Each row comes from the steps of one walk. Every step used is in the known rows, and no mark comes twice. Write the walk behind each row, first mark first.
In the rows, zero is written as 128.
Known rows:
u f: [162 138 137 133  99 131 128 135 125 114 157 130 130 149 119 116 124 118]
e v d: [150 138 131 120 156 162 123 139 148 123 130 124 141 117 176 143 115 145]
u e: [120 130 134 128 128 135 136 122 140 128 126 120 128 101 157 135 128 122]
e v f d: [157 143 136 102 163 135  95 120 151 107 141 130  97 121 152 137 117 133]
f d m u: [127 140 136 103 157 134 130 141 119 137 118 158 111 110 174 148  63 121]
v d m u: [154 150 139 133 141 156 147 162 127 152 117 156 138 109 195 137  65 134]
m f v e: [155 123 159 125 125 119 144 111 113 127 112 136 124 123 196 130 136 128]
u e v f: [156 148 141 126 129 138 103 127 159 114 143 118 108  95 192 125 147 131]
v f: [164 142 135 139 117 125 117 126 137 127 141 133 110 132 129 113 135 129]
d m f v: [147 138 137 125 127 114 146 112 121 134 116 155 125 141 208 128 106 112]
m u f: [169 145 154 127  91 131 117 170 118 121 157 146 119 150 145 117 111 115]
e v d m f: [175 156 126 139 150 165 135 130 139 129 118 140 144 117 225 126 104 129]
d u f v: [152 136 167 109 111 118 128 170 119 130 157 143 123 165 177 136 100 124]
e v f d m: [156 151 125 110 168 136 108 109 148 117 133 144 108 107 186 139  95 131]
m f: [155 140 130 139 112 131 128 130 121 123 126 130 122 144 145 111 139 112]
f e v: [104 150 128  98 126 144 105 116 140 115 135 107 138  89 165 145 141 137]
v f e: [138 163 132 119 101 134 115 110 138 125 147 116 120 105 131 125 133 127]
u e v d m f: [168 161 131 136 149 172 143 124 148 126 116 132 143  89 252 131 105 122]
e v: [128 128 131 118 141 134 107 133 140 117 132 123 128 120 164 134 141 138]
d e: [124 140 127 142 130 121 124 124 136 139 114 144 126  96 156 132 132 135]

Write each row's walk:
[143 155 130 126 148 128 122 114 133 124 109 153 108 112 161 133 113 114] | m f d e
[164 144 136 129 129 131  95 132 149 115 144 128 110 126 163 119 146 135] | e v f
[111 140 151  89 178 151 109 158 146 120 130 119 111  90 208 163  98 132] | f d u e v
[168 154 145 131  97 133 129 159 116 131 149 159 127 133 177 116  90 115] | d m u f
[117 142 131 106 176 133 103 118 149 121 112 145 115  86 179 158 115 140] | f d e v
[190 161 151 127 128 164 124 173 135 126 150 154 141 120 224 130  74 132] | e v d m u f
[130 111 157 115 137 116 143 112 118 133 113 132 131 109 178 148 126 144] | f v e
[135 167 152 101 102 152  98 163 130 113 169 113 140 115 187 134 124 133] | d u f e v
[152 146 141  99 163 144 102 115 162 105 138 121  97  94 180 144 119 126] | u e v f d
[142 125 150 109 151 137 153 132 138 136 119 137 135 139 169 156  93 136] | f v d
[125 156 132 102 141 168 121 123 148 120 133 109 153  88 178 154 114 142] | f e v d
[130 169 123 116 119 146 115 104 130 119 127 123 142  93 218 128 130 120] | d m f e v
[122 143 131 131 143 128 102 130 148 128 118 140 125  88 189 140 146 146] | d e v
[145 173 147 103  97 149 106 147 128 117 159 137 138  97 215 135 104 123] | d m u f e v
[149 132 147 117 122 111 132 124 123 125 123 142 115 157 177 129 130 114] | m f v
[179 155 155 135 120 162 139 184 128 135 159 134 143 149 159 125  85 131] | v d u f
